Known rows, with every way that one mark hangs from another:
q_595[q_149[q_46[q_148[q_476 q_909]]]]: 1.05	0.11	0.81	0.13	-2.06	-0.21	-1.45	3.02	-3.69	-0.58	1.24	-5.28	0.89	1.54	0.61	-0.68	-1.76	1.40	-2.69	-0.17
q_149[q_46[q_148 q_760[q_518]]]: 1.18	-0.58	0.15	0.59	-2.45	-1.13	-1.54	1.45	-2.16	-0.37	1.62	-0.49	2.52	1.50	-1.71	-2.22	-5.86	0.00	1.16	-1.57
q_148[q_46[q_760[q_518]] q_476 q_559]: -1.03	0.36	1.37	-0.80	-5.53	-1.15	-0.30	4.17	-2.30	-1.41	-1.67	-8.30	1.79	1.99	-3.24	-4.37	-3.45	0.79	0.62	-1.46
q_46[q_148[q_476 q_559 q_909] q_760[q_518]]: 0.33	-0.02	1.49	0.32	-6.41	-1.43	-0.80	3.19	-2.74	-1.40	-0.64	-8.31	1.93	2.46	-4.31	-4.49	-4.35	1.54	-0.37	-1.85
q_149[q_46[q_148 q_760]]: 1.31	-0.66	0.49	0.41	-2.33	-1.17	-1.18	1.48	-1.39	0.29	1.43	0.00	0.66	1.11	-1.83	-2.97	-3.00	0.27	0.62	-1.57
q_595[q_149[q_46]]: 1.08	0.11	-0.31	-0.40	1.77	1.00	-1.21	1.15	-2.17	-0.27	1.78	1.46	0.63	0.24	2.97	0.34	-1.09	0.01	-1.73	0.64
q_760[q_46[q_148[q_476]]]: 0.16	-0.32	1.27	-0.39	-1.32	-1.09	-0.61	2.62	-1.21	-0.37	-0.60	-6.96	1.56	0.98	-1.68	-0.35	-2.53	-0.26	0.90	-0.62
q_595[q_149[q_46[q_148]]]: 0.89	-0.30	0.21	-0.29	0.92	0.62	-1.46	3.41	-2.57	-0.03	2.45	0.86	0.68	0.98	2.02	0.50	-1.99	0.25	-1.45	0.08
q_149[q_46[q_148[q_559] q_760]]: 1.59	-0.38	0.98	-0.02	-4.01	-1.30	-0.98	4.40	-1.96	-0.33	1.17	-0.44	0.81	1.53	-3.12	-3.54	-3.01	0.64	0.38	-1.58
q_149[q_46[q_148[q_476 q_559 q_909] q_760]]: 1.68	0.01	1.52	0.60	-6.79	-2.18	-0.92	4.05	-3.28	-0.88	0.15	-6.68	0.82	2.27	-4.53	-4.77	-2.82	1.74	-0.75	-1.95
q_46[q_148 q_760[q_518]]: -0.01	-0.66	0.55	0.12	-2.07	-0.46	-1.01	0.73	-1.04	-0.20	0.78	-1.40	1.68	1.40	-1.58	-2.70	-4.62	0.06	1.17	-1.61
q_476[q_148]: 0.51	0.26	0.70	-0.09	0.20	-0.18	-0.44	1.17	0.52	-0.24	3.19	-0.10	1.10	0.10	-0.17	-0.86	0.50	-1.04	0.70	0.25
q_595[q_149]: -0.30	0.12	0.04	-0.87	2.27	1.69	-0.58	0.30	-1.07	-0.06	0.85	0.37	-0.20	0.18	3.38	-0.16	0.08	0.07	-1.63	0.60
q_149[q_46[q_760]]: 1.33	-0.20	-0.05	0.44	-1.40	-0.87	-0.89	-0.64	-1.08	0.05	0.89	0.66	0.75	0.39	-0.76	-2.90	-2.06	0.04	0.37	-1.07
q_439[q_149[q_46[q_148 q_760[q_518]]]]: 1.39	-0.52	0.87	1.18	2.30	-1.06	-1.48	1.45	0.50	-0.19	1.11	-1.39	2.14	1.22	-0.85	-1.50	-6.49	-0.35	-0.33	-1.42
q_149[q_46[q_148[q_559 q_909] q_760[q_518]]]: 1.61	-0.13	0.76	1.00	-5.32	-1.65	-1.31	3.33	-3.27	-1.25	1.37	-0.94	2.52	2.18	-3.59	-3.39	-5.74	1.69	-0.59	-1.55
q_760[q_518]: -0.07	-0.02	-0.39	0.10	-0.13	0.14	-0.32	-0.09	-0.69	-0.61	0.18	-0.50	1.88	0.35	0.11	0.70	-2.94	-0.21	0.41	0.08
q_760[q_46[q_148[q_559]]]: 0.52	-0.22	1.33	-0.56	-0.99	-0.80	-0.41	4.79	-1.20	-0.71	0.29	-1.26	1.35	1.07	-2.09	-0.39	-2.62	0.09	0.43	-0.29
q_760[q_46[q_148] q_518]: 0.17	-0.49	0.49	-0.01	0.18	-0.59	-1.00	1.90	-1.21	-0.78	0.73	-1.37	3.34	1.05	-0.72	1.04	-5.60	-0.55	1.20	-0.25

Rows:
0.55	-0.22	1.53	0.42	-4.74	-0.98	-0.43	2.45	-1.49	-0.56	0.35	-1.68	0.02	1.72	-3.58	-4.53	-1.70	1.88	-0.96	-1.60
q_46[q_148[q_559 q_909] q_760]
-1.07	0.09	0.57	0.60	-4.21	-0.97	-0.59	-0.47	-1.86	-0.87	-0.14	-1.86	1.87	1.54	-2.01	-3.51	-3.50	1.53	-0.77	-0.99
q_148[q_46[q_760[q_518]] q_909]
-0.94	0.82	1.52	-0.20	-5.74	-1.34	0.31	4.69	-2.50	-1.26	-1.77	-7.35	0.03	1.65	-3.73	-2.11	0.17	2.00	-1.74	-0.27
q_148[q_46 q_476 q_559 q_909]
1.34	-0.24	0.58	-0.51	-1.67	0.43	-1.92	4.74	-3.70	-1.09	2.19	-0.59	2.38	2.03	0.41	-3.05	-5.82	0.51	-0.76	-1.01
q_595[q_149[q_46[q_148[q_559] q_760[q_518]]]]
0.35	-0.43	1.43	-0.40	-3.25	-0.60	-0.44	3.62	-0.86	-0.19	0.26	-1.56	-0.05	1.39	-2.85	-4.07	-1.74	0.63	0.39	-1.69
q_46[q_148[q_559] q_760]
-1.23	0.51	1.04	0.11	-4.40	-1.30	0.13	1.83	-1.87	-0.67	-1.54	-6.89	0.20	1.17	-2.35	-1.42	0.28	1.67	-1.53	-0.33
q_148[q_46 q_476 q_909]
-0.50	0.44	1.64	-0.68	-3.97	-0.87	-0.84	4.65	-1.30	-1.37	2.74	-2.20	2.78	1.73	-2.79	-4.50	-3.21	-0.19	1.02	-0.93
q_476[q_148[q_46[q_760[q_518]] q_559]]
0.43	0.62	0.97	0.26	-4.31	-0.98	0.32	2.52	-1.75	-1.16	-1.50	-6.86	0.06	1.05	-2.71	-1.90	0.24	1.53	-1.64	-0.30
q_148[q_476 q_559 q_909]
0.55	-0.20	0.95	-0.33	-1.35	-0.81	-0.70	4.71	-1.83	-1.35	0.43	-1.95	3.11	1.42	-2.12	0.32	-5.61	-0.16	0.82	-0.30
q_760[q_46[q_148[q_559]] q_518]
-1.26	-0.11	0.48	-0.25	-2.77	-0.59	-0.60	0.66	-1.34	-0.57	-0.14	-1.58	1.78	1.27	-1.36	-3.01	-3.70	0.47	0.68	-1.07
q_148[q_46[q_760[q_518]]]
0.31	-0.14	1.36	0.37	-2.76	-1.51	-0.58	1.54	-1.88	-0.70	-0.63	-7.09	1.58	1.35	-2.22	-0.90	-2.44	0.85	-0.48	-0.49
q_760[q_46[q_148[q_476 q_909]]]
1.28	-0.12	0.35	1.23	-2.63	-1.44	-0.80	2.01	-2.17	-0.28	1.59	0.46	0.96	1.07	-2.00	0.08	-2.15	1.39	-1.20	-0.51
q_149[q_46[q_148[q_909]]]
0.24	-0.20	1.29	-0.50	-4.97	-1.06	-0.80	4.13	-2.14	-1.05	-0.81	-8.22	1.70	2.24	-3.56	-4.04	-4.56	0.36	1.01	-1.91
q_46[q_148[q_476 q_559] q_760[q_518]]
0.95	-0.57	0.21	-0.21	-0.21	0.57	-2.14	1.76	-3.21	-0.45	2.63	-0.22	2.47	1.59	1.57	-2.30	-5.59	0.05	-0.57	-0.96
q_595[q_149[q_46[q_148 q_760[q_518]]]]
0.56	0.15	1.48	0.15	-4.12	-1.60	-0.66	4.35	-2.82	-1.94	-0.80	-8.10	3.39	2.15	-3.48	-0.78	-5.21	1.03	-0.48	-0.54
q_760[q_46[q_148[q_476 q_559 q_909]] q_518]
0.10	-0.45	0.68	0.92	-3.35	-0.85	-0.94	-0.35	-1.46	-0.54	0.73	-1.70	1.78	1.64	-2.30	-3.15	-4.55	1.26	-0.13	-1.52
q_46[q_148[q_909] q_760[q_518]]
-0.82	0.58	1.43	-0.02	-7.08	-1.57	-0.33	3.01	-2.96	-1.66	-1.54	-8.57	1.72	2.31	-3.93	-4.79	-3.32	1.97	-1.05	-1.31
q_148[q_46[q_760[q_518]] q_476 q_559 q_909]
